What can hang from each mark
kasin: kopuso
vepo: kasin nibe seku
fupi: zamam
kebuz: zipo
tasedo: voru zamam
seku: vepo voru
zipo: kebuz
lufek: leso
kopuso: fupi
riludok: ropo voru
zudu: rifud
voru: kebuz kopu seku
kopu: lufek
rifud: zamam zudu

Every row comes from one small tree of marks. The marks that hang from a mark follow it in brackets, in alphabetical order. Every link used is in the known rows. Which tree was each row made from?
Known rows
kopu(lufek): [ 16  17 -25   2  -1   6  -9   3   0  -5  32  11   6  -8   9   2   3 -13
  11  -6  -9  -1  -9   2   6 -13  19 -18  -5  15 -11 -10]
zudu(rifud(zamam)): [  7   0 -11   3   2  -3   0 -16  -2  -4  10 -10  13  28  21 -10   0   4
 -12 -12   0  -8 -13   4   5  -9  15   0  -1   0 -12  -1]
kopuso(fupi): [ 14   0   8   4  -4  12   2  -4 -20   5  13   8   4  16   6  13   1   9
   8  13  17   6   4  -1  -6 -23  16  -6  19  13 -20  -7]
voru(kopu(lufek(leso)) seku): [  4  25  -5  10   7 -10  -3  -8  20 -16  55  21  19 -45   7 -10   0  -5
  17  -4  16  -2 -13   7  14 -13  35  -1  19  21 -29 -26]
kasin(kopuso(fupi)): [ 21   5  29   2  -2  10  -3 -18 -33   5  -6  11  -6   0   8  11   0  20
  10  32  25  -5  -1   2  -2 -19   8   3  36   5 -27 -12]
tasedo(voru): [  5   4  -8  -5  -2  -9  -7  20 -11   0  19  -6 -12  20   8   0   4 -14
   2  -2  13  -8  -9   4  11 -10   4 -15 -17  -1 -15 -10]
kopu(lufek(leso)): [  8  12 -26   8   3  18  -9  -5   5 -13  30  10  17 -26   7 -12   4   9
  12  -2 -19 -12 -13   9   3  -3  23 -10 -11  20 -13  -1]
voru(seku): [ 12  13   3  -1  -5 -13   0  15   8   6  31   2  10   0   5  -8  -1  -8
  10   5  21   6   3  -4   3 -20  12  -5  24   5 -21 -28]
tasedo(voru(seku) zamam): [ -4   4  11   1  -1 -21 -16   5  11   2  32  -8 -17  18   4   6 -12  -3
  19  -7  48  -9  -1   4   1 -21   8  -7   6  -6 -31  -2]
seku(vepo voru): [ 10  10 -13   7   5  -8  11  27  -8  -1 -11 -10 -14  17   8   3  21 -35
   0  -1  -1   5   3   2 -11  -9   9 -17  -8   2 -24 -37]
seku(voru(kopu)): [ 15  10  11   9   4 -16  14   6 -11 -12  20   6  -3 -21  11  16   5 -18
   3 -22  12 -14 -11   7   5  -9  18 -12   0   5 -17 -30]
seku(voru(kopu(lufek(leso)))): [ 10  11 -11  17  10  -3   8  -4   2 -25  34  13   6 -43   7   6   6  -8
   9 -22   1 -17 -19  15   5  -6  27 -11 -13  16 -20 -22]
kopuso(fupi(zamam)): [ 12   2  28  12  -9  19   3 -23  -8  -2  -2  17  -3  41  11   7   3  26
   8  17   3  17  -3   4 -17 -21   7  -9  24   9 -26   0]
tasedo(voru(kebuz kopu seku) zamam): [ -9   6  33   6   4 -38 -19  -6  -5  -3  39  15 -28   3   2  29 -12 -21
  27 -30  63  -4 -13   7   9  -9  29 -10   5  -5 -36 -15]
tasedo(voru(kebuz(zipo) kopu) zamam): [ -5   3  31  -2   7 -18 -11  -2 -20 -13  38  18 -28   5  11  48  -1 -26
  23 -43  43 -24 -23  15   0   5  20 -14 -22  -1 -32 -11]
kasin(kopuso(fupi(zamam))): [ 18   7  44   7  -6  16  -1 -42 -23   0 -16  17 -12  22  13   3   1  33
  11  34  13   3  -6   7  -9 -20   0   1  41   1 -32  -3]
vepo(kasin nibe seku(voru(kebuz))): [ 21 -12 -38   7 -11   9 -17  49 -41   1 -24  -9   6 -35 -19  -6   2 -39
  15 -30  47 -13  -3   5  13   9   6 -14 -44  -8 -22 -49]
seku(vepo): [  4  17  -7  -1   1  -3  -2  21  -2   5  -7  -4  -9  23  13  -1  20 -28
   2   9 -11   7   2  -3  -4  -2  10 -12   9   8 -23 -28]
zudu(rifud): [ 10   1  -3   3   0  -2 -12  -7   2   3  15  -4   9  10  16   1   8   2
  -7 -20 -16 -19 -11   5  -4 -22  22  -5 -15   1  -6  -1]
rifud(zamam zudu): [ 14  12 -20   6   3  -2  -3  -8   4  -8  15   0  -6  37  22   3 -11 -25
  -4  -5  33  -2 -16   1   4  24  -6  -1  35   0 -18 -24]
fupi(zamam): [ 10  10  24   6 -10   8   0 -16  11  -5  -2  12  -7  26  16  -7   8   6
   5   0 -20   5 -11   5  -8  -5   1 -13  10   4 -17  -7]
seku(vepo(nibe) voru): [ 12   9 -26  14   2  -5  21  48 -12  -2 -28  -8   1  13   1  -5  14 -49
   2   1   8  11   4   1  -4  -7   0 -20   2  -2 -27 -49]
zipo(kebuz): [ 12  10   3  -9  -7   8   4  19 -28 -13  -3   0   8 -13   4  -6  15 -24
   5  14   6 -24   0  -5   1   6  21 -10 -14  12 -15 -10]
voru(kebuz(zipo) kopu seku): [  8  17  26  -4   4 -22   1  14 -17  -7  54  33   7 -20   7  26   2 -44
  21 -28  41   0 -15   6   1  -8  29  -8  10  10 -29 -52]
voru(kebuz(zipo)): [ 13   3   9  -7  -1   4  -1  16 -34  -1  28  19  -2  -2   6  24  11 -29
  15 -26   6  -8 -14   6 -10   4  15 -17 -22   6 -13 -27]
vepo(nibe seku(voru)): [ 26  -4 -33   7  -7   8   5  43  -6 -10 -21  -9  22 -18  -6 -23   1 -31
   0 -18  29 -17   5   7  15  -7  -6 -11 -11 -10 -19 -54]
riludok(ropo voru(kebuz(zipo) seku)): [  9   6 -19  -8   0  -1  -7  27 -36  -3  57  37 -18 -29  -5  48  -2 -27
  32  -3  74   7  -7   6  -4 -15  27 -14 -11  18 -23 -48]
riludok(voru(kebuz(zipo) kopu)): [  4   6  11  -2   0   0  -1  -1 -39  -8  32  33 -11 -17   3  48   9 -44
  21 -22  38 -19 -26  12  11  -2  27 -19 -24  15 -18 -43]
riludok(ropo voru): [ 12   5 -25  -4  -5   7  -6  12 -26  -4  34  18 -21 -27   4  38   0   0
  18   9  45  -1  -5   3   8  -8  21 -13  -1  19 -12 -17]
lufek(leso): [  5   4  -1   4  -2  13   0  -3   2  -6   9   1  14 -22   6 -15   9  17
   6  -2 -15 -17 -10   6   0   5  15  -2  -1  11 -13   1]
rifud(zudu): [ 18  14 -12   7   1  -2 -14   2   1   1  19   5 -10  18  15  17  -2 -28
   3 -15  15 -13 -13   2  -6  11   2  -5  18   1 -11 -23]
seku(vepo voru(kebuz)): [  6   3  -7  11   5 -11   6  23 -24   5 -12   2 -27  13  -1  11  21 -47
   7 -14  -3  14  -2   3 -13  -4  19 -23 -21  -2 -21 -42]
kebuz(zipo): [ 16  11  -2 -11  -1   8   7  20 -13  -8  28   6  13   3  15  17   9 -16
   6 -10   3 -18 -10   5  -7  -6   2 -10  -9  10 -17 -27]
riludok(ropo): [ 19  12 -15  -7   0  -2   1  21 -13  -6  33  14 -13 -23  12  23   1  12
  11  -1  18   6   2   0  -4   1  20  -7  12  15 -15 -11]
riludok(ropo voru(kopu seku(vepo))): [  3  24 -13  -1   5 -19  -3  18  -7  -5  43  29 -27 -24   7  36   4 -33
  20  18  72  16   1   0  11 -12  34  -7  28  24 -38 -57]

Write each row's tree
[  2  21  10  12   3 -30   3  29 -12   4   7  26  -3  -1   1   4   8 -64
  17  -6  37  30  -2  -2  11  -2  29 -12  36   5 -39 -64]  voru(kebuz kopu seku(vepo(nibe)))
[ 26   5   0  -6  -1  -4 -24   0 -31  -7  -7 -10  -9 -56  -1   2   4  -5
  11 -12  52 -37 -10  11  20   7   8   6 -17  -4 -34 -43]  vepo(kasin(kopuso) seku(voru(kopu)))
[ 12  19   2  -2   8  -5  -4   2 -23 -19  51  39  -2 -26  12  41   8 -40
  20 -38   9  -7 -27  13   4   2  34 -20 -19  19 -22 -40]  voru(kebuz(zipo) kopu(lufek))
[ 12  10  -6   6  -3  14  -4  17 -46  13 -38  -5  -4   1   0   4   9 -18
  13  42  40  13   5  -6   0  -2   5  -2  21   7 -47 -30]  seku(vepo(kasin(kopuso(fupi)) nibe))
[ -3  27 -15   1  12 -30 -13  24  10  -5  41   9 -13  13  10   0   5 -45
   8   3  37  15  -8   5  19 -23  24 -17   7  11 -41 -44]  tasedo(voru(kopu(lufek) seku(vepo)))
[ 27  -8 -30   2  -4   9   4  51 -25 -11 -13   8  17 -19 -10  -4   5 -54
   8 -37  38 -18  -4  13   5  -1  -5 -17 -33 -10 -20 -66]  vepo(nibe seku(voru(kebuz(zipo))))
[  8  21   6   8   6 -25 -16  -1  -5  -6  57  35  -3 -28   3  15  -2 -41
  24 -24  27  18 -15   3  13 -16  44 -15  12  15 -26 -42]  voru(kebuz kopu(lufek) seku)
[  5   0 -30  15   0  -1   2  46 -48   9 -30  -6 -12  -7 -11  12  16 -54
  15 -11  27  19  -3  -2  -5   8  13 -22 -31  -2 -31 -44]  seku(vepo(kasin nibe) voru(kebuz))
[ 24  -9 -27   8  -7   2  -1  45 -22  -4 -24   3  10 -18 -12 -13   3 -45
   8 -30  34 -10   0   9  12  -2   1 -16 -23 -13 -16 -57]  vepo(nibe seku(voru(kebuz)))
[  7  19 -15   5  -3 -12   8  42   8   7  -5   0  12  15   3 -18   6 -44
   8  19  29  26  11  -7   4 -16   7  -9  34   4 -34 -52]  voru(seku(vepo(nibe)))
[  5  12 -30   4  -6   7  -5  40 -24   9 -23 -12   2   2   2  -2  13 -39
   9  13  19  13   1  -8   3   9   7 -11  -3   8 -34 -30]  seku(vepo(kasin nibe))
[ 22  -8 -12   1  -4   0 -13  22 -16  -3  -2   1  -7 -18  -7  -3   8 -27
   7 -33  15 -17  -2  10   3  -2  11 -14 -35  -8 -13 -46]  vepo(seku(voru(kebuz)))
[ 21  -2   0   4   1 -13  -9  14 -13 -10   5   9  -9 -26  -2   6   6 -32
   6 -43  25 -20  -9  14  11   1  20 -12 -23  -5 -18 -51]  vepo(seku(voru(kebuz kopu)))
[ 17  15  -9  12   8 -11   7   2  -4 -21  37  12  -1 -27  11  18   5 -23
   9 -25   6  -8 -15  10   9 -14  25 -16  -9  12 -19 -29]  seku(voru(kopu(lufek)))
[  9   5  -7   3   8  -5  10  35 -31  -4  -4   8 -16  12   3  20  24 -55
  10 -21   5   2  -6   7 -21  -2  12 -22 -31   2 -25 -51]  seku(vepo voru(kebuz(zipo)))
[ 23   0 -34   5  -7   1  -7  39 -21 -11 -10 -10  14 -49  -7  -3   1 -33
   8 -25  53 -20  -6   6  22   7   7  -6 -26  -2 -32 -52]  vepo(kasin nibe seku(voru(kopu)))
[ 26   2 -22  -8 -12  15 -27  25 -35   4 -32 -13  12 -45  -6 -20  -3 -12
  11   9  51 -25  -1   3  25  12  -6   4  -5  -7 -33 -41]  vepo(kasin(kopuso) nibe seku)
[ 10  13 -12  -3   1  -5  -4   0 -21 -13  43  27 -24 -37   8  49   1 -12
  17   0  57  -7 -11   6  14  -4  33  -9   8  23 -20 -27]  riludok(ropo voru(kopu))
[ -3   9  -6   6  -4  -8 -14  11 -20  17   9  14 -21   9  -9  13  12 -54
  23  13  42  17  -3  -2   5 -20  24 -18  -2  10 -25 -51]  riludok(voru(kebuz seku(vepo)))
[  4  10   9  12  10 -22   8  17 -21  -4  -3  13 -28   1   5  23  20 -55
   8 -23   7   9  -9   6  -5   3  29 -20  -6   2 -28 -49]  seku(vepo voru(kebuz kopu))
[-11  11   8   1   3 -25 -18  13  18   6  13 -12 -26  35   6   3  -2 -23
  17   6  43   3   5   1  -3 -18   8  -9  13  -5 -42 -17]  tasedo(voru(seku(vepo)) zamam)
[ 26  -8 -47   4 -11  12 -12  48 -26  -2 -20 -21  16 -33 -11 -14   1 -26
   8 -17  45 -19   2   3  15   3  -3  -8 -36  -5 -25 -46]  vepo(kasin nibe seku(voru))
[  1   2  -1  -1  -2 -23 -15  27 -18  11  33   7 -16  18  -4  -2  -1 -28
  15 -10  35  10  -7   2  10 -17  15 -17 -13  -5 -20 -28]  tasedo(voru(kebuz seku))
[ -8  -1  19   3  -1 -24 -24   5  -6   6  34   5 -27  15  -3  16 -11 -16
  27 -19  52   0  -5   5  -1 -15  18 -13  -5  -9 -28  -6]  tasedo(voru(kebuz seku) zamam)
[  5  12  -2   2   1 -21 -10   7 -31  -5  59  42 -28 -44  -2  48  -4 -27
  30  -9  75  14 -10   3  14 -10  44 -12  10  19 -25 -45]  riludok(ropo voru(kebuz kopu seku))
[  2  24  -9   6   0 -21   0  32  -4   6   9   3   8 -13   5   1   6 -47
  13   9  53  21   0  -8  13   0  22  -4  31  11 -49 -56]  voru(kopu seku(vepo(kasin nibe)))
[  3   6  11  -9   6 -17  -4  18 -32 -11  41  21 -16   4   8  35   8 -39
  10 -33  27 -13 -25  13  10   2  19 -19 -27   1 -23 -31]  tasedo(voru(kebuz(zipo) kopu))
[  1  17   1  12   7 -14 -13  -9   2 -12  55  35   6 -47  -1   0   1 -23
  25 -21  21   7 -19   8  11  -5  45  -8   8  18 -27 -31]  voru(kebuz kopu(lufek(leso)) seku)
[  9  17   3   6   5 -12 -12  -7 -18 -10  38  33 -10 -22   9  24   5 -33
  18 -33   4   3 -22   7  13   0  41 -20  -4  15 -18 -24]  voru(kebuz kopu(lufek))
[ -2  19  13   4   2 -29 -21  13 -22  10  21  13 -21 -13   1  18  12 -47
  22  -7  40  24  -7  -5   5   3  38  -9   7  10 -41 -49]  voru(kebuz kopu seku(vepo(kasin)))
[ 10  23 -19  13  14 -16  10  15   2 -13  15   9 -12  -4  13  14  16 -45
   6 -12   2   6  -8   7   0 -10  26 -19  -2  14 -30 -46]  seku(vepo voru(kopu(lufek)))
[  8  17   3   9   9 -20  15  16  -5  -8  -1   2 -15   2  13  14  19 -40
   0  -9   8   1  -4   5  -3  -4  18 -14   3   6 -30 -45]  seku(vepo voru(kopu))
[ -4   7  25   1   4 -23 -12 -10   1 -11  24   1 -25   7  15  28  -6  -6
  14 -24  36 -25 -14  10  11  -3  18  -9   3  -2 -31   3]  tasedo(voru(kopu) zamam)
[ 15   5  14   5   8 -13  15  15 -34 -15  29  22  -7 -20   6  36  10 -38
  14 -45  20 -14 -21  13  -6  -2  21 -17 -26   4 -20 -45]  seku(voru(kebuz(zipo) kopu))
[  1  29   0   9  10 -28 -12   9   2  -2  39  32 -13 -10   5  14  10 -60
  20 -13  22  30  -8   1   7 -10  42 -18  17  17 -37 -55]  voru(kebuz kopu(lufek) seku(vepo))
